Each row was made from one path, in order. Every step used is in the known rows, and no mark comes twice. Write each row's path.
In the rows, 128 means zero.
Known rows
kevizom-medunot-zofuv: [108 129 139 138 169 198 129 131 129 103 130 157  85  65  71 135 152 184
 107 150 152 111 123]
didufi-zofuv-bedu: [ 94 142 136 121 145 145 111 141 102 142 128 138 150 111 131 113 116  79
 139 160 117  96  92]
kevizom-medunot: [153 152 112 102 146 150 144 167 133 119 150 116 103  97 103 122 150 159
 124 142 155  93 151]
zofuv-bedu-medunot-didufi: [ 90 139 125  84 100  75 125 148  72 139 141 105 135 123 153 126 156 149
 136 165 110 140  84]
didufi-zofuv: [120 126 103 137 149 166 118 145 128 108 117 154 132 138 120 138 112  97
 160 145 146  92 127]
bedu-didufi: [173 154 171 176 127  94 145 142 145 150 113 129 103 169 128 158 127 110
 123 107 120 122 178]
tidok-kevizom-medunot: [174 164  96 119 128 118 144 143 157  91 164  85 117 126 120 116 128 128
 122 156 161  91 170]
didufi-zofuv-bedu-medunot-kevizom-tidok: [ 84  80  80 118 128 135 118 147 105 117 149  75 165  39 166 112 106 106
 136 138 114 114  42]
zofuv-bedu-medunot: [116 139 155  97  97  62 147 130  77 150 149  71 124 146 140 109 132 113
 149 156  93 114 100]
kevizom-tidok-bedu-didufi: [220 150 177 183 134 102 164  96 151  96 106 124 118 172 118 153 121 132
 109  62 146 178 216]
medunot-kevizom-tidok-bedu-didufi-zofuv: [147 111 126 173 169 154 124 126 167  87 106 118 147 118 162 131  75  75
 106  60 146 166 158]
kevizom-tidok-bedu-medunot: [187 128 128 121 109 107 173  89 110  68 125  82 118 168 119 129 129 155
 149  84 150 170 173]
kevizom-medunot-didufi-zofuv-bedu: [ 64 145  77  64 161 180  96 202 103 119 143 153 145  44 146 118 157 145
 110 181 155 105  71]
kevizom-medunot-zofuv-bedu-didufi: [109 149 198 153 178 150 123 141 124 159 127 138  84  70 105 130 138 147
  63 157 110 133 116]
kevizom-tidok-bedu: [200 142 140 136 137 121 163  84 133  72 121 131 143 148  93 131 134 154
 121  72 162 168 190]
didufi-medunot-kevizom: [108 115 111  87 118 150 108 129 143 162 139 142 139 154 115 101 139 103
 151 124 111  95 131]
zofuv-bedu-didufi-medunot-kevizom: [105 140 171 103 117 121 105 133 133 221 139 123 138 158 144  89 119  72
 111 133  73 107 130]
didufi-medunot-kevizom-tidok-bedu: [153 108 108  84 129 170 130  79 152 116 130 140 152 152 104  94 138 130
 132  76 143 154 171]
didufi-medunot: [141 143 127  92 109 163 124 113 130 154 125 169 116 194  94 125 162 121
 174 144 127 109 161]
medunot-didufi-bedu: [111 128  85 111 100 105 115 130 127 142 106 199 155 147 149 162 136 185
 152 140 162 128 109]

Write each row's path
[132  85  84 137 110 103 150 137 130  98 144  76 141  81 137 134 121 148
 129  98 121 130 101] | bedu-medunot-kevizom-tidok
[167 124 196 174 137 181 128  44 153 113  91 200  91 187  74 142 150 148
 120  87 143 211 204] | kevizom-tidok-bedu-didufi-medunot-zofuv
[ 82 108  61 108 117 143 107 167  96  83 118 138 122 127 166 157 138 131
 185 166 153 133  79] | bedu-medunot-didufi-zofuv
[106 103 160 161 122 130 138  95 101  99 116 123  80 131 107 147 134 149
 151 147 116 139 111] | bedu-medunot-zofuv
[141 131 145 178 148 154 117 161 150 124 102 149 108 147 148 156  97  71
 147 130 135 109 150] | bedu-didufi-zofuv
[ 84 143 190 155 155 127 117  94  98 139 122 155 128  98  87 122 138 141
  99 153 104 128  91] | medunot-zofuv-bedu
[114 128  94 104  96  91 134 156  99 104 125 115 114 136 146 151 152 162
 155 145 140 144 113] | bedu-medunot-didufi
[ 51  96 105  87 126 108 110 164  92 141 148  65 158  91 185  98  84  71
 149 161  95  91  42] | didufi-zofuv-bedu-medunot-kevizom
[100  84  87  99  79  83 139 132 127 160 125  93 148 144 178 123  80 139
 182 133 117  96  78] | didufi-bedu-medunot-kevizom
[131 150  41  93 101 101 118 147 159 110 135 149 146 121 162 138 132 189
 137 173 189 121 129] | tidok-kevizom-medunot-didufi-bedu
[ 58 143 106  97 147 143  89 160  95 122 126 170 161  92 144 131 135 114
 125 168 137 117  69] | medunot-didufi-zofuv-bedu
[123  68  64 130  88  85 144 110 139 134 125 107 157 105 165 141 102 180
 161 112 134 123  80] | didufi-bedu-medunot-kevizom-tidok
[128 125 143 123 119 138 112 139 163 190 120 142 119 181 133 126 122  80
 136 111 103 105 157] | bedu-didufi-medunot-kevizom
[150 164 209 156 125  67 136 136 116 181 128 110 124 153 134 134 118  99
  99 127  91 119 148] | zofuv-bedu-didufi
[137 112  91 148 141 131 139 124 150 105 137 121 155  71 118 138 129 147
  98  84 133 120 122] | medunot-kevizom-tidok
[135 100  77 110 117 168 116 112 160 143 138 156 150 110  95 120 156 140
 132 106 135 124 130] | didufi-medunot-kevizom-tidok
[144  97 159 164 126 136 160  54 109  50 114 120  92 136  88 138 131 181
 137  98 146 200 143] | kevizom-tidok-bedu-medunot-zofuv
[127 129 142 132 125 136 111 124 149 196 136 130 150 114 129 117 140 106
  83 112  91 144 126] | zofuv-bedu-didufi-medunot-kevizom-tidok
[184 133 165 168 148 108 152 110 166 102 111 100 143 135 145 123  97 117
  83  42 131 169 186] | medunot-kevizom-tidok-bedu-didufi
[121 174 193 177 155 116 123 118 146 125 144 106  96  94 129 117 124 119
  63 173 119 145 147] | tidok-kevizom-medunot-zofuv-bedu-didufi
[143 159 199 112 108 125 117 124 119 212 124 145 112 195 119 114 144  84
 131 152  89 123 158] | zofuv-bedu-didufi-medunot
